Each row was made from one path, in order. Every step used is in the known rows, and no mark comes twice. Write each row's path.
(in the rows, 128 means zero)
Known rows:
vesi/vimatu/sezenuz/nidiz/sadogoz: [158 118 163 113  72  77 124  80  99  96 120 112 156  73 155  90 113 168
  83  93 107  96 157 162  72  82 112 134 100 117]
vesi/vimatu: [144 124 163 117  76 103  96 107 113 118 130 132 162 135 163 132 161 128
 117 118 109 111 175 113  82 126 133 120 127 158]
sezenuz/nidiz/sadogoz/dopap: [128 119 117  80  88  91 164  98 127 117 153 122 122 105 110  56  85 137
 128  90 128 114  62 177 139  90 151 160 132  95]
nidiz/sadogoz/dopap: [144 128 117  64 101 107 136  99 130 117 152 150 126 144 135  62  89 117
 119  75 119  83  75 118 144 123 145 126 135 122]
mosup/zezi/tason/sadogoz/dopap: [ 71 137 141 138 158 164  96  97 170 153 172 158 113 212 144 141 169 154
 142 127 148 147  86  91 158 152 165 117 123 123]
nidiz/vimatu/vesi/dopap/sadogoz/tason/zezi/mosup: [122 129 136 119 100  70  96 154 110 130  99 138 157 131 167 102 114 129
 103 100 126  95 108 129 135 123 150 114 135 187]
vesi/vimatu/nidiz/sadogoz: [159 120 166 115  71  88  89  87 120 122 125 119 176  76 172  81 108 156
  78  74  93  91 142 131  64  93 116 118 115 144]
tason/zezi/vimatu/vesi/dopap/sadogoz/nidiz: [ 77 137 146 107 135 111  47 144 117 136 120 145 134 100  91 146 158 120
 113 112 161 113 136 108 176 203 193  95 185 184]
vesi/tason/sadogoz: [172  61 114 133  72 107  87  91 139 127 103  84 127 123 158 149 159 120
  97 111 126  64 132  91 143 135 157 144 151 113]
zezi/tason/sadogoz/nidiz/vimatu: [117 137 127 129 105  93  41 157 171 147 136 138  97 138 136 102 162 145
 116 122 145 125 111 105 139 111 133 133 102 142]
sadogoz/tason/zezi: [117  96  84  70 106 143 117 152 165 110 116 138 114 180 105 126 164 115
 147 102 111 120  94 108 152 164 206 114 141 145]
sezenuz/nidiz: [116 119 127 133 109 109 158 122 126 125 135 104 123  93 107 108 115 148
 135 132 135 151 104 183 126  95 138 162 127 100]
mosup/zezi/vimatu/sezenuz/nidiz: [ 66 177 164 142 217 159 139  75 130 126 143 142 126 111  99 153 117 184
 153 138 166 170 147 159 118 146 129 126 111  91]
dopap/sadogoz/tason/zezi: [127 122  58 105  75 152  97 147 165 145 119 153 112 161 135 135 159 116
 119 126 135 110  91 110 180 174 173 123 179 160]
vimatu/vesi/dopap/sadogoz: [118 127 143 180  79 108 117 111  92 147  88 130 156  91 147 131 100 136
  77  91 140 100 125 121 165 126 147 110 173 192]
mosup/zezi/tason: [ 79 147 147 178 183 175 111 102 155 163 163 155 123 172 144 145 146 172
 142 158 137 174 113 116 139 116 132 106 111 114]
tason/zezi/dopap/sadogoz/nidiz/vimatu/vesi: [ 91 133 124 113 143 100  67 172 100 140 149 157 151 137 109 112 149 119
 116 128 147  89 115 112 155 163 190 138 158 185]
nidiz/sadogoz: [157 123 123 104 113 105 126 102 133 129 164 131 133 103 151  83  85 135
  88 105 107  99  98 146 107 101 118 131 124 102]
vimatu/vesi/tason: [143  99 142 196 103  97 149 116 101 121  53  91 139  71 122 138  92 159
  83  77 115  76 144 108 139  76 143 134 139 161]
vesi/vimatu/nidiz/sadogoz/dopap: [148 124 163  90  63  87  95  83 116 115 117 130 172 102 160  68 110 145
  96  56 103  80 127 115  89 107 133 116 121 156]
mosup/zezi: [ 98 141 144 146 177 161 139  86 135 133 169 145 154 164 122 153 139 144
 137 142 131 158 115 129 113 149 147 127 121 110]
nidiz/sadogoz/tason/zezi/mosup: [139 108  93  71 117 127 112 134 174 116 158 148 102 157 144  83 121 125
 107  88 112 115  79 107 130 135 165 113 120 118]
sadogoz/tason/zezi/vimatu: [ 91 129 100  61 135 149 100 153 174 119 113 148  98 169 100 135 163 123
 168 108 136 130 121 108 158 179 201 103 148 145]
sezenuz/nidiz/vimatu: [129 128 136 108 108  61 152 132 110 119 140 100 150  87 126  82  99 148
 136 140 121 128 100 214  93  70 121 174 109  97]
dopap/sadogoz/nidiz/sezenuz: [154 178  70 131  91 123  71 145 130 148  99 165 123 107  84 104 125 111
 109 126 152 120 123 132 153 147 124 156 132 141]
vesi/dopap/sadogoz/tason: [140 112  90 114  41 152  86  95 130 163 100 153 141 152 165 124 143 103
 132 120 153 121 111 105 185 168 168  94 184 167]
mosup/zezi/tason/sadogoz: [ 81 134 145 164 168 163  89 100 172 159 179 147 118 186 156 153 169 164
 123 146 141 157 102 106 135 138 148 120 114 110]

Write each row's path:
[ 95 123 125 118 105 130  73 142 171 151 133 143  78 189 155 112 166 140
 135 110 151 115  92  81 189 131 149 116 129 145] : zezi/tason/sadogoz/dopap
[138 124 123  97 115  95 169  90 108  92 107 114 116  77 106  64  70 166
 104  77 131 100  93 172 138  89 119 144 103  89] : vimatu/sezenuz/nidiz/sadogoz/dopap
[150 127 116 111  55 102  52 103 100 156 115 151 168 111 142 105 138  96
 119 130 158 115 121 120 157 166 148 110 170 170] : vesi/dopap/sadogoz/nidiz/vimatu
[152 154 126  97 127  73  99 139 110  92  89 135 144  76  70  84 110 137
 121  94 137 113 138 137 100 118 119 141  82 142] : sadogoz/nidiz/vimatu/sezenuz
[141 108 156 145 135  48 116 154  97 111  90  97 156  98 151 113 107 145
  93 106 106  72 133 130 108  85 126 134 111 153] : nidiz/vimatu/vesi/tason/zezi/mosup
[148 121 105 109 107 107 171  97 131  95  98 111 108  68 111  72  69 179
  99  77 124 112 100 180 120  73 122 145  94  86] : vimatu/sezenuz/nidiz/sadogoz/tason
[ 95 124 146  71 173  99  96 125 124 109 150 116 115  86 107 113 128 153
 112 126 134 106 122 166 137 155 151 114 138  94] : tason/zezi/vimatu/sezenuz/nidiz/sadogoz
[ 76 164 108 154 167 206 122  96 145 173 167 190 135 203 142 146 141 146
 164 147 171 155 117  97 151 162 176 134 146 145] : mosup/zezi/dopap/sadogoz/tason
[127 123 130 137 134 110 163 110 107  99  92 100 117  66 103 106  95 173
 110 110 138 127 127 177 128  92 108 145  98  93] : vimatu/sezenuz/nidiz
[ 78 172 122 163 178 191  98  97 130 169 177 189 144 173 112 144 145 140
 153 151 182 163 126  94 148 172 169 139 143 149] : mosup/zezi/dopap/sadogoz/nidiz
[ 95 106  89  74 129 161 109 157 154 128 129 157 111 201 112 119 162 117
 169 111 134 120 108  91 163 165 221 116 141 157] : sadogoz/tason/zezi/dopap
[115 112 120  65  91 111 102 120 152 110 142 135 114 191 128 122 165 100
 129  81 146  84  86  88 162 183 179 145 145 143] : tason/sadogoz/dopap
[111 116 104  86  71 151  55 107 136 164 112 158 134 154 156 137 164 101
 143 132 162 118 121 105 195 203 189  79 201 169] : vesi/dopap/sadogoz/tason/zezi/vimatu
[116  82 146 173 130 104 122 132  90 127  82  99 145 104 122 139 120 147
  95  92 122  66 140  92 156 106 184 127 155 170] : vimatu/vesi/tason/zezi/dopap
[ 86 174 154 124 176 123 128 114 124 121  95 123  93  62  99 126 101 177
 149 124 174 144 170 167 135 122 104 126 116 103] : zezi/vimatu/sezenuz/nidiz
[126 123 101  51 119 121 104 122 171 121 153 148 110 135 130  89 114 131
 121  90 114 101  92 129 129 142 177 112 140 117] : nidiz/sadogoz/tason/zezi/vimatu
[120 119 160 133  92  42 155 121  84 120 114  97 171  66 127  80  81 155
 115 108 120 114 102 210 104  61 140 161 120 131] : sezenuz/nidiz/vimatu/vesi/dopap
[142 150 124 130 143 110 109 134 114 131  73 120 145  83 104  76  78 153
 108  94 106 112 115 166 110  92 107 142  82 101] : vimatu/nidiz/sezenuz
[158 123  87  83  86 124 138 108 166 120 137 144 113 129 141  74  87 135
 111  77 107 105  86 130 118 100 149 128 121 116] : nidiz/sadogoz/tason
[104 147  74 106 100 155  78 145 173 155  98 152 105 124 125 129 144 139
 129 111 153 116 105 113 179 177 164 114 178 160] : dopap/sadogoz/tason/zezi/vimatu/nidiz
[ 99 159 134 183 161 143 103  94 106 162 135 165 167 137 122 132 117 155
 131 129 165 117 135 100 134 128 167 151 140 162] : mosup/zezi/dopap/sadogoz/nidiz/vimatu/vesi/tason
[143 122 164 125  80  88 125  93  96  97 102 109 154  86 143 115 133 164
 102 105 118 111 173 153  82  95 118 131 102 131] : vesi/vimatu/sezenuz/nidiz
[ 92 121 107 103 142 144  55 159 119 151 165 165 130 162 107 127 178 104
 134 147 160 113 116  91 178 196 198 127 171 167] : tason/zezi/dopap/sadogoz/nidiz
[161 148  94 162  65  80  84 133 115 140  76 133 145  63 108 110 110 133
  89 104 147  84 126 118 145 114 127 154 155 179] : dopap/sadogoz/nidiz/vimatu/vesi/tason
[109 125 149 147  88  80  39 144 148 149 115 135 117 122 141 101 149 149
  99  98 146 114 112 100 150 107 151 117 115 171] : zezi/tason/sadogoz/nidiz/vimatu/vesi/dopap
[ 69 118 173 101 161 105  75 140 109 128 129 128 138 118 114 149 152 127
 121 117 139 108 139 121 158 184 189  88 171 163] : tason/zezi/vimatu/vesi/dopap
[157 116 150 152 107  42 138 129  88 114  76  95 170  74 146 104  81 153
  95  97  98  59 135 152  97  56 117 147 116 151] : nidiz/vimatu/vesi/tason
[139 160  83 145  82 136  79 134 144 149 115 159 117 100  95 125 140 117
 111 124 167 131 121 107 164 162 133 142 160 165] : dopap/sadogoz/nidiz
[187  79 113 115  73  71  70  98 125 101  72  87 138  86 119 121 145 130
  90  88 132  52 140  99 123 129 147 151 120 121] : vesi/tason/sadogoz/nidiz/vimatu/sezenuz
